Known rows, with every way that one mark hangs from another
tibapa[buboful kanuf tibif[gese]]: [-0.54 -3.05  0.05 -0.41 -2.03  0.19  1.41  0.72  0.78  0.57  3.11  1.22
  1.42  0.92 -2.81  0.77  0.72 -0.67  0.07  1.42  3.76 -0.82 -0.90 -1.23
 -2.15 -0.13  2.66 -0.90  0.21 -0.01  2.16 -1.00]
buboful[tibapa[kanuf[zabel[muluz]]]]: [ 1.16  2.83 -2.31  0.09 -1.82 -0.50 -0.53  1.15  1.25  1.92 -0.87 -0.88
  2.43  0.03 -0.62  0.65  0.54 -1.86  0.10 -0.42 -0.02  0.85 -0.31 -0.01
 -0.66  0.30 -0.89 -3.86  2.43  0.63 -1.31 -0.25]
buboful[tibapa[kanuf[zabel] tibif[kise]]]: [-0.63 -0.33 -1.20 -0.45 -2.37 -0.89 -0.64  1.21  2.18  1.28  1.47 -0.63
  1.75  0.27 -2.49 -0.28  1.02 -1.52  0.28  1.46  0.82  0.57 -0.93 -0.44
 -0.66  0.36 -0.21 -3.10  1.68  0.19 -0.07 -0.28]
zabel[kanuf muluz]: [ 1.00  1.83 -1.07  0.38 -0.55 -0.04 -0.36 -0.20  0.55  1.34 -0.98 -0.67
  0.69 -1.54  0.81  2.00  0.09  0.34  1.61 -1.36 -1.03  1.12  1.07 -0.01
  0.41 -0.67 -1.63 -2.73  1.16  1.72 -1.67 -0.38]
gese[tibif]: [-0.12 -2.43  1.14  0.14  0.27  0.76 -1.24 -0.12  0.57 -1.17  1.48  0.10
  0.03 -0.16 -0.20  0.41 -0.33 -0.28  0.39  0.87 -0.50  0.65  0.64 -0.86
  0.48  0.49 -0.70 -0.15 -0.29 -0.16  0.68  0.16]
zaso[buboful[tibapa[kanuf[lidam zabel] tibif[gese]]]]: [-1.47 -0.21 -1.03  0.45 -1.81 -0.91 -1.50  0.40  1.05  2.35  2.75 -0.91
  2.07  1.27 -1.82  0.28 -0.24 -2.26  0.06 -1.21  2.17  1.12 -1.80  0.14
  1.41  1.44 -1.30 -2.11  3.71  0.51 -0.26 -1.03]
gese[tibif[kise tibapa]]: [-0.91 -3.56  1.97  2.02  0.18  1.86 -1.67 -0.64  1.81 -2.06  3.71  0.92
 -0.79 -0.72 -2.85  0.44 -0.50  1.01 -0.38  2.15 -2.76  0.44  1.09 -1.40
 -0.54  1.21 -0.55 -0.07 -1.29 -1.16 -0.22  0.72]
kise[tibif]: [-1.40 -1.14  1.79  0.57  0.56  0.01 -1.40 -0.04 -0.06 -0.48  1.55  0.31
 -0.99 -0.17 -0.81 -0.57 -0.53  0.00 -0.64  2.18 -0.27 -0.02  0.05 -0.79
  0.39  0.76 -0.67  0.14 -0.43 -0.21 -0.65  0.02]
zaso[buboful[tibapa[kanuf tibif[gese kise]]]]: [-2.65 -1.16  1.50  0.15 -1.36 -0.18 -2.09  1.48  2.42  1.03  3.64 -0.37
  2.03  1.11 -3.07  0.17  0.09 -1.96 -0.66  1.18  0.93  1.86 -1.98 -1.63
  0.26  3.45 -2.11 -0.29  1.90 -0.68  1.15 -1.04]
rinum[kanuf[lidam tibapa[tibif[gese]] zabel[muluz]]]: [ 0.01 -2.47 -1.70  1.49 -2.71 -1.63 -1.97 -2.09 -0.49  2.75  1.85 -2.08
  0.03 -0.82  0.51  1.02 -0.95  0.44  0.92 -2.75  2.08  0.07  0.39  0.28
  1.86 -2.93  2.21 -4.69  3.33  3.09 -2.35  1.59]
buboful[tibapa[gerin kanuf[lidam zabel]]]: [ 1.59  1.32 -4.06  0.53 -0.49 -1.46 -1.09  0.95  0.15  1.80  0.87  0.04
  1.63  1.01 -0.10 -0.76 -0.38 -2.33  0.27 -0.70  0.91  0.61 -0.30  0.16
  1.07 -0.32 -0.52 -4.59  3.64  1.31 -2.57 -0.45]
rinum[kanuf[zabel[tibapa[tibif]]]]: [ 0.29 -1.34 -1.97  1.10 -3.34 -2.03  0.45 -1.16  0.13  1.93 -0.38 -1.72
  0.97 -0.60  0.79  0.17 -1.02 -0.50  1.73 -1.86  1.21  0.01 -0.04  0.22
  1.45 -1.63  1.82 -3.95  2.33  1.89 -0.91  0.50]
buboful[tibapa[gerin[sigof] tibif]]: [ 0.31 -1.47 -1.61 -1.06  0.07 -2.11  0.34  1.43  0.73  1.69  1.58 -1.20
  3.35  0.97 -0.71 -0.20  0.17 -1.00  0.24  0.86  2.21  1.64  0.24 -1.21
  0.28 -0.58 -2.08  0.32  1.68  1.36 -0.58 -0.94]
lidam[kanuf[tibapa[buboful gerin[sigof] tibif[gese kise]]]]: [ 0.03 -6.88 -0.02 -0.29 -1.07 -2.20 -1.60  1.40 -0.14  1.36  4.71 -0.94
  1.57  1.58 -0.81  0.61 -0.86 -0.08  0.41  2.57  1.69  0.68  0.66 -2.58
  0.02 -0.45  1.91 -2.34  1.64  2.41 -0.57  1.39]
muluz[zabel[tibapa[buboful gerin]]]: [ 0.87 -0.45 -1.16  1.88 -0.29 -2.70  1.35  0.98 -0.68  0.97  0.82  0.14
  1.40  0.06  0.28  3.00 -0.42 -0.50  0.03 -0.89  0.99  1.22 -0.31 -1.44
 -0.58  1.52  0.92 -4.01  1.64  2.59 -0.43 -0.49]
tibapa[buboful gerin]: [ 0.38 -1.29 -1.76 -0.29  0.61 -1.57  1.57  0.74 -0.87  0.93  2.55  0.67
  0.80  1.37 -0.40 -0.19 -0.05 -0.61  0.14 -0.18  0.97 -0.12  0.27 -1.03
  0.18  0.97  2.10 -0.57  1.50  0.54  0.12  0.02]
sigof[gerin]: [ 0.17 -0.20  0.25 -0.61  1.17 -0.10  0.13  0.35 -1.10  0.23 -0.44  0.31
  1.22 -0.10  0.60  0.19 -0.62  0.07 -0.46  2.06  0.78  0.41  1.73 -0.42
  0.08 -0.74  0.00  0.54 -0.34  0.86 -0.98 -0.39]
muluz[zabel[tibapa[buboful gerin kanuf[lidam] tibif[kise]]]]: [ 0.73 -1.37 -1.69  1.66 -1.53 -2.82  0.58  1.28  0.51  1.14  2.05  0.89
  1.16 -0.52 -0.87  3.03  0.16 -0.56  0.65 -0.04  3.03  0.92 -0.65 -1.54
 -0.70  0.67  1.79 -6.13  1.66  3.54 -0.42 -1.12]
rinum[kanuf[lidam tibapa[buboful gerin]]]: [ 0.16 -1.70 -2.65  0.47 -0.43 -1.73 -0.86 -0.90 -2.44  1.96  2.68 -0.19
  0.44  0.85  1.02 -0.10 -1.23 -0.65  0.55 -2.72  0.95 -0.28  0.27 -0.24
  3.21 -1.19  3.71 -3.56  3.20  2.25 -1.38  0.85]
tibapa[buboful gerin[sigof] kanuf tibif[gese kise]]: [-0.27 -5.24  0.09  0.08 -0.06 -1.01 -0.13  1.76  0.44  0.59  4.96  1.56
  2.02  1.22 -2.44  0.36  0.28 -0.58 -0.68  4.61  4.14  0.28  1.35 -3.55
 -1.87  0.57  1.76 -1.29  0.00  1.44  0.64 -0.92]
kanuf[lidam zabel[muluz tibapa]]: [ 1.03  1.18 -2.50  1.90 -1.61 -2.36 -1.60 -0.74 -0.15  1.76 -0.70 -1.93
 -0.11 -0.60  1.44  2.02 -1.46  0.34  0.78 -2.49  0.45  0.08  0.03  0.66
  1.05 -0.79 -0.42 -5.78  2.94  3.34 -2.08  0.80]
zaso[buboful[tibapa[gerin[sigof] kanuf[zabel] tibif[gese]]]]: [-0.21 -1.23 -1.29  0.26 -1.05 -1.79 -0.92  1.45  0.57  2.57  2.74 -0.78
  4.00  1.73 -1.15  0.19 -0.23 -2.79 -0.39  0.92  3.09  1.97 -0.18 -1.84
  0.59  1.85 -2.12 -1.15  3.43  1.33 -1.05 -1.11]
zaso[buboful[tibapa[gerin tibif]]]: [-1.08  0.03 -1.11 -0.75 -0.79 -2.15  0.14  1.12  1.22  2.23  2.47 -1.35
  2.82  1.44 -1.14 -0.25  0.09 -2.11  0.39 -1.74  1.25  2.13 -1.68 -0.74
  1.71  2.54 -2.35  0.78  3.35  0.40 -0.04 -0.71]
kanuf[tibapa[buboful gerin[sigof] tibif[gese kise]] zabel]: [-0.92 -6.59  0.01  0.55 -0.80 -2.94 -1.46  0.11 -1.57  1.55  5.67 -1.03
  1.31  1.74 -1.69  1.10 -0.34  0.22 -1.30  2.93  2.63 -0.02  1.12 -2.88
 -0.59  0.07  2.21 -2.64  1.96  3.00 -0.48  1.87]
kise[tibif[gese tibapa[buboful gerin kanuf[lidam zabel]]]]: [-0.35 -3.57 -0.73  3.45  0.07  0.33 -0.87 -0.62 -0.36  0.30  5.82  2.32
 -0.66  0.89 -3.36 -0.53 -1.49 -0.21 -1.42  2.45  0.98 -1.10  0.51 -1.50
 -0.69  0.18  2.08 -3.00  1.24  0.25 -2.80  0.11]
kise[tibif[gese tibapa[gerin[sigof] kanuf]]]: [ 0.38 -3.46  1.33  2.99  0.74  1.19 -1.66  0.26  0.24 -0.86  3.91  2.39
  0.78  0.20 -2.61 -0.43 -1.44  0.01 -2.06  4.79  0.98  0.19  1.55 -2.95
 -1.76  0.08 -0.97 -0.34 -0.96  0.17 -2.92 -0.61]
tibapa[buboful kanuf[lidam zabel] tibif]: [ 0.48 -0.74 -3.10 -0.63 -2.67 -1.19  1.72 -0.20 -0.56  2.17  1.60  0.43
  0.92  0.46 -1.18  0.64  1.03 -0.95  1.36 -1.06  3.96 -1.64 -0.37  0.88
 -0.10 -1.89  3.98 -3.83  2.08  1.56  0.54 -0.69]

Rows
[ 0.18 -3.13  1.03  3.13  0.06  1.27 -1.19 -0.04  1.03 -1.11  4.25  2.51
 -0.21  0.16 -3.19 -0.81 -1.38 -0.08 -1.69  3.66  0.26 -0.08  0.26 -2.53
 -1.75  0.54 -0.50 -0.81 -0.51 -0.48 -2.73 -0.06] => kise[tibif[gese tibapa[gerin kanuf]]]
[ 1.45 -1.64 -2.81  0.19 -4.08 -2.95  1.08  0.75  1.18  3.03  0.00 -2.58
  1.70  0.06  0.60  1.82 -0.58 -0.38  2.77 -1.84  1.11  0.23 -0.30  0.16
 -0.03 -1.02  1.89 -5.33  3.28  2.73 -0.80  1.11] => lidam[kanuf[zabel[muluz tibapa[buboful tibif]]]]
[ 2.49  0.63 -3.15  0.90 -0.82 -2.56 -0.78  1.49 -0.86  1.94  0.37  0.01
  3.08  0.53  1.29  2.75 -1.25 -0.83  0.25 -0.44  2.93  0.44  0.96 -1.98
 -0.14  0.05  0.31 -5.58  2.29  4.34 -1.12 -0.92] => zabel[muluz tibapa[buboful gerin[sigof] kanuf[lidam]]]
[ 1.80 -0.20 -3.39  1.53 -0.59  0.38  1.80 -0.09 -0.31  0.70  2.85  2.46
  1.12  0.61 -1.97  0.13 -0.22 -0.37 -0.03 -0.85  1.04 -1.15  0.27 -0.34
 -0.66 -0.64  2.77 -2.40  1.24  0.48 -1.63 -0.65] => tibif[tibapa[buboful gerin kanuf[lidam]]]
[ 0.58 -3.74 -1.06  1.63 -1.78 -2.33 -0.58  0.05  0.96  0.58  2.42 -0.60
  1.30  0.15 -0.48  1.71 -1.75  0.01  1.47  0.05  1.54  1.28 -0.59 -1.88
  0.01 -0.42 -2.34 -3.65  2.03  3.06 -1.18 -0.44] => zabel[kanuf tibapa[gerin tibif[gese]]]
[ 0.08 -1.72 -2.24  0.05 -1.22 -2.60 -1.46 -0.23 -0.34  2.44  3.61 -1.06
  0.64 -0.44 -0.40  2.63  0.03  0.71  1.46 -1.84  0.89  0.73  0.33 -0.94
  1.46 -0.84  0.64 -5.21  3.30  4.22 -1.64  0.77] => zabel[kanuf[lidam tibapa[buboful gerin tibif[kise]]] muluz]
[-2.19 -4.56  2.19  0.65 -0.45 -0.17 -1.26  0.05  2.03 -0.61  3.69 -0.13
 -1.03 -0.13 -2.67 -0.03 -0.01  1.03 -0.46  2.62  1.24  0.43 -0.40 -1.45
 -1.04  0.49 -0.17  0.45 -0.69 -0.15  0.85  0.25] => tibapa[tibif[gese kise]]
[ 1.80 -0.56 -3.90  1.50 -2.31 -3.95 -0.39 -0.58  0.50  2.52  0.49 -2.03
  0.55 -0.40  1.20  1.66 -1.02  0.15  1.60 -2.69  2.59  0.46 -0.13  0.00
  0.96 -1.53 -0.35 -5.79  3.69  4.47 -2.77  0.82] => kanuf[lidam zabel[muluz tibapa[gerin tibif]]]
[ 1.08 -1.70 -2.32  0.64 -2.64 -2.11  0.28  0.66 -0.16  1.85  0.17 -1.59
  0.98  1.02  0.81  0.76 -1.41 -0.94  1.88 -0.89 -0.46 -0.29 -0.28  0.23
  0.70 -0.22  2.19 -4.98  2.93  1.58 -0.72  1.08] => lidam[kanuf[zabel[tibapa[buboful]]]]
[-1.02  1.42 -0.51 -1.06 -2.12 -0.64 -0.09  1.36  1.50  1.97  1.00 -0.68
  3.26  0.98 -1.59  0.34  0.74 -2.60  0.35 -1.22  1.56  1.44 -2.08 -0.33
  0.70  2.12 -1.66 -0.17  2.43 -0.09  0.94 -1.47] => zaso[buboful[tibapa[kanuf tibif]]]
[-1.45 -3.12  1.98  2.56 -0.48  1.98 -0.54 -0.18  0.50 -0.81  4.87  2.42
 -0.17  0.51 -4.31  0.07 -0.87  0.21 -1.83  3.33  0.12 -1.02 -0.12 -1.90
 -2.08  1.08  1.45 -0.35 -0.90 -1.39 -0.28 -0.41] => kise[tibif[gese tibapa[buboful kanuf]]]
[-2.76 -5.35  1.19  0.31 -0.93 -1.27 -2.49 -0.52 -0.60  0.49  6.02 -0.49
 -0.87  1.20 -2.60  1.29 -0.44  1.07 -0.88  0.48  1.78 -0.57 -1.21 -1.01
  0.34  0.00  2.33 -2.00  1.22  1.73  1.51  1.14] => kanuf[lidam tibapa[buboful tibif[gese kise]]]
[ 0.71 -2.47 -0.88 -0.64  0.31 -2.08 -0.51  0.66 -2.83  1.15  2.46 -0.32
  2.47  1.86  0.37  1.24 -0.32 -0.46 -1.01  0.75  1.58  0.03  0.93 -2.10
  0.21  0.18  1.57 -1.22  1.41  2.61 -0.08  0.83] => kanuf[tibapa[buboful gerin[sigof]]]
[-0.29 -1.00 -0.14  1.01 -2.02 -2.26  2.13  0.52  0.19  1.23  0.63 -0.55
  1.53 -0.57 -0.89  3.56  0.44  0.15  0.68 -1.23  2.23  0.77 -1.16 -0.61
 -1.18  0.44  1.40 -3.09  0.85  2.27  1.33 -0.90] => muluz[zabel[tibapa[buboful tibif]]]
[ 0.50 -3.01 -1.19 -1.05 -0.56 -1.48  0.91  1.93  0.10  1.07  3.20  1.27
  2.57  0.81 -1.55  0.35  1.05 -0.94  0.12  3.42  3.89 -0.02  1.38 -2.72
 -1.23  0.11  2.23 -1.53  0.18  1.88  0.54 -1.07] => tibapa[buboful gerin[sigof] kanuf tibif[kise]]
[-0.32 -3.03 -0.39  2.16 -0.78  1.59 -1.25 -0.71  0.61 -0.73  4.59  1.70
 -0.53 -0.04 -3.10  0.75 -0.30 -0.03 -0.03  1.56 -1.23 -0.72  1.22 -0.82
 -0.23  0.63  2.54 -3.64  0.33 -0.31 -0.42  0.37] => gese[tibif[kise tibapa[buboful kanuf[lidam zabel]]]]
[-2.48 -4.25  2.03  2.85  0.42  1.65 -0.55 -0.42  1.15 -0.96  5.95  1.45
 -1.05  0.69 -4.72  0.44 -0.82  1.62 -1.91  2.55 -1.88 -0.45  0.27 -1.76
 -1.83  1.92  1.81  0.38 -0.87 -1.75  0.60  0.54] => tibif[gese kise tibapa[buboful]]
[-0.52 -0.61 -1.35 -0.02 -0.53 -0.70 -1.48 -0.87 -2.44  1.31  2.19 -0.33
  0.31  0.50 -0.01  1.97 -0.59  0.10  0.79 -2.12 -0.44 -0.43 -0.13  0.57
  2.05 -1.03  1.19 -4.02  2.46  2.42 -0.28  0.21] => zabel[kanuf[lidam tibapa[buboful]]]
[-0.91 -0.36 -0.83 -0.93  0.00 -2.28 -0.14  1.40  0.41  2.46  2.15 -1.52
  3.79  1.52 -0.48  0.14 -0.01 -1.97  0.08 -0.52  1.97  2.43 -0.43 -1.24
  1.79  2.00 -2.82  1.28  2.88  1.09 -0.16 -1.23] => zaso[buboful[tibapa[gerin[sigof] tibif]]]
[ 2.53 -0.82 -4.62 -0.52 -1.45 -2.64  1.53  0.72 -0.90  3.50  1.52  0.03
  2.90  0.25  0.39  1.45  0.82 -0.99  1.25 -0.18  5.49 -0.38  1.84 -0.79
 -0.21 -2.36  2.67 -4.49  2.83  4.01 -1.73 -0.83] => tibapa[buboful gerin[sigof] kanuf[lidam zabel[muluz]] tibif]
[-0.66 -2.10 -0.60  3.50 -0.89  1.33 -1.28 -0.70  1.08  0.54  4.80  1.52
 -0.78 -0.13 -3.88  1.26 -0.57  1.00 -1.14  1.50 -0.42 -0.87  0.91 -1.03
 -1.79  0.52  2.70 -4.27  0.83  0.11 -1.50  0.50] => tibif[gese kise tibapa[buboful kanuf[lidam zabel[muluz]]]]
[-0.38 -4.96  0.76  1.69  1.39  0.67 -0.80  0.21  0.34 -1.05  5.45  1.28
  0.91  0.47 -2.57  0.68 -0.64  0.56 -0.69  3.17 -1.19  0.55  2.53 -2.81
 -0.37  1.54  0.60 -0.05 -0.65  0.02 -0.22  0.24] => gese[tibif[kise tibapa[buboful gerin[sigof]]]]
[-0.42 -2.82 -2.16  1.06 -0.89 -1.66 -2.15  1.03  1.98  1.31  4.26 -0.01
  0.77  0.92 -2.46 -0.83 -0.39 -1.42 -0.12  1.72  2.01  0.97 -0.70 -1.18
  0.19  0.14 -0.66 -4.29  2.93  1.24 -1.83 -0.22] => buboful[tibapa[gerin kanuf[lidam zabel] tibif[gese kise]]]
[ 0.10 -4.09  0.75  2.19  0.74  0.93 -1.37 -0.33  1.77 -1.83  4.44  1.22
 -0.49 -0.33 -2.38 -0.02 -0.82  0.59 -0.28  2.28 -2.23  0.84  1.44 -2.19
 -0.30  1.36 -0.64 -0.53 -0.60 -0.48 -1.38  0.95] => gese[tibif[kise tibapa[gerin]]]
[ 0.06 -1.69 -2.72  1.05 -1.61 -3.50 -0.88  0.36  0.96  2.25  3.08 -1.17
  0.93 -0.57 -0.39  3.02 -1.03  0.63  2.21 -1.62  1.07  1.12  0.01 -1.35
  1.29  0.12 -0.39 -6.30  3.31  4.54 -1.11 -0.28] => zabel[kanuf[lidam] muluz tibapa[buboful gerin tibif[kise]]]
[ 0.99 -1.02 -4.49  1.51 -2.68 -3.49  0.64 -1.00 -0.30  3.61  1.30 -1.83
  1.08 -0.36  1.29  0.99 -1.36 -0.37  2.26 -3.79  2.43  0.06  0.53  0.18
  2.53 -1.66  2.97 -6.12  4.51  3.71 -2.03  0.47] => rinum[kanuf[lidam zabel[muluz tibapa[buboful gerin tibif]]]]
[-1.78 -2.38  0.51 -0.20 -0.89 -0.55 -0.50  0.64  1.98  0.72  2.86 -1.16
  1.44  0.88 -2.66 -0.07 -0.16 -0.44 -0.26  0.57  1.11  1.18 -1.56 -0.58
 -0.60  0.22 -1.75  0.59  1.21 -0.52  1.05 -0.55] => buboful[tibapa[tibif[gese]]]
[-0.27 -0.49 -1.10  1.35 -2.18 -2.13 -2.17 -0.33  1.72  1.39  0.90 -1.79
  0.14 -1.80  0.06  3.14 -1.00  1.21  2.12 -1.47  0.19  1.26 -0.21 -0.38
  1.16 -0.76 -2.18 -5.81  2.06  4.07 -1.22 -0.38] => zabel[kanuf[lidam] muluz tibapa[tibif[kise]]]
[ 0.93 -3.61 -0.92  3.91  0.72  0.72 -2.38 -0.35  0.27 -0.19  4.42  1.97
 -0.08  0.14 -2.32 -0.11 -1.44  0.50 -1.64  3.81  0.54 -0.05  2.39 -2.11
 -1.04 -0.63  0.33 -3.49  0.39  1.19 -3.87  0.12] => tibif[gese kise tibapa[gerin[sigof] kanuf[lidam zabel]]]
[-0.91 -4.09  1.56  3.30  0.99  0.66 -1.20 -0.60  0.82 -1.02  4.96  1.52
 -1.04  0.20 -3.05 -0.84 -1.71  0.77 -1.70  3.03 -0.51  0.22  0.38 -2.23
 -0.98  0.84 -0.92  0.53 -0.35 -0.65 -2.64  0.52] => kise[tibif[gese tibapa[gerin]]]
[-2.58 -4.05  2.48  2.69  0.43  1.38 -0.55 -0.72  0.30 -0.76  5.55  1.44
 -0.95  0.62 -4.22 -0.03 -1.23  1.02 -1.90  2.81 -0.76 -0.74  0.00 -1.62
 -1.25  1.29  1.05  0.97 -0.75 -1.52 -0.16  0.13] => kise[tibif[gese tibapa[buboful]]]
[-0.97 -3.62 -0.82 -0.65 -0.31 -2.18  1.39  0.94  0.82  0.94  4.43  0.29
  0.45  0.88 -2.12 -0.20  0.73  0.07  0.44  1.30  1.94  0.03 -0.03 -1.71
 -0.28  1.03  2.28 -0.42  1.01  0.84  0.88  0.28] => tibapa[buboful gerin tibif[kise]]
[ 0.15  0.16 -1.82  0.56 -2.03 -1.91 -0.59  1.31  1.94  3.01  2.47 -1.21
  3.37  1.05 -1.38  0.63  0.09 -2.64  0.12 -0.93  2.40  2.17 -1.10 -1.55
  0.35  2.38 -2.05 -2.36  4.27  1.28 -1.46 -0.41] => zaso[buboful[tibapa[gerin kanuf[zabel[muluz]] tibif[gese]]]]
[-1.44 -1.99  0.57  0.19 -0.12 -1.21 -2.21  2.07  1.59  1.45  3.97 -0.22
  3.37  1.53 -2.06  0.12 -0.26 -2.27 -0.95  2.41  2.11  2.46 -0.45 -2.81
  0.47  3.05 -2.70 -0.28  2.10  0.69 -0.25 -1.31] => zaso[buboful[tibapa[gerin[sigof] kanuf tibif[gese kise]]]]
[ 0.38  1.06 -1.34  0.87 -1.88 -1.58 -0.07  0.38  0.01  1.73  0.14 -1.26
  1.79 -0.40  0.33  3.63 -0.93  0.11  1.51 -1.87 -0.76  0.74 -0.02 -0.84
  0.18  0.81 -0.52 -4.99  2.23  2.83  0.19 -0.44] => zabel[kanuf muluz tibapa[buboful]]
[ 1.45  1.71 -0.94  2.23 -1.24 -1.03 -0.64  0.54 -0.13  0.37 -1.52  0.65
  0.76 -1.23  0.85  3.16 -0.41 -0.68  0.25 -1.03  1.36  0.80 -0.64 -0.13
 -0.43 -0.16 -0.09 -5.83  0.81  2.83 -1.10 -1.30] => muluz[zabel[tibapa[kanuf[lidam]]]]
[ 0.76 -1.34 -1.92  1.37 -0.12 -0.04  2.52 -0.29 -0.16  0.60  3.32  1.32
  0.98  0.86 -2.28  0.03 -0.24  0.39 -0.31 -0.58 -0.29 -0.65  0.35 -0.77
 -0.98  0.31  2.21  0.07  0.76 -0.29 -0.89  0.23] => tibif[tibapa[buboful gerin]]
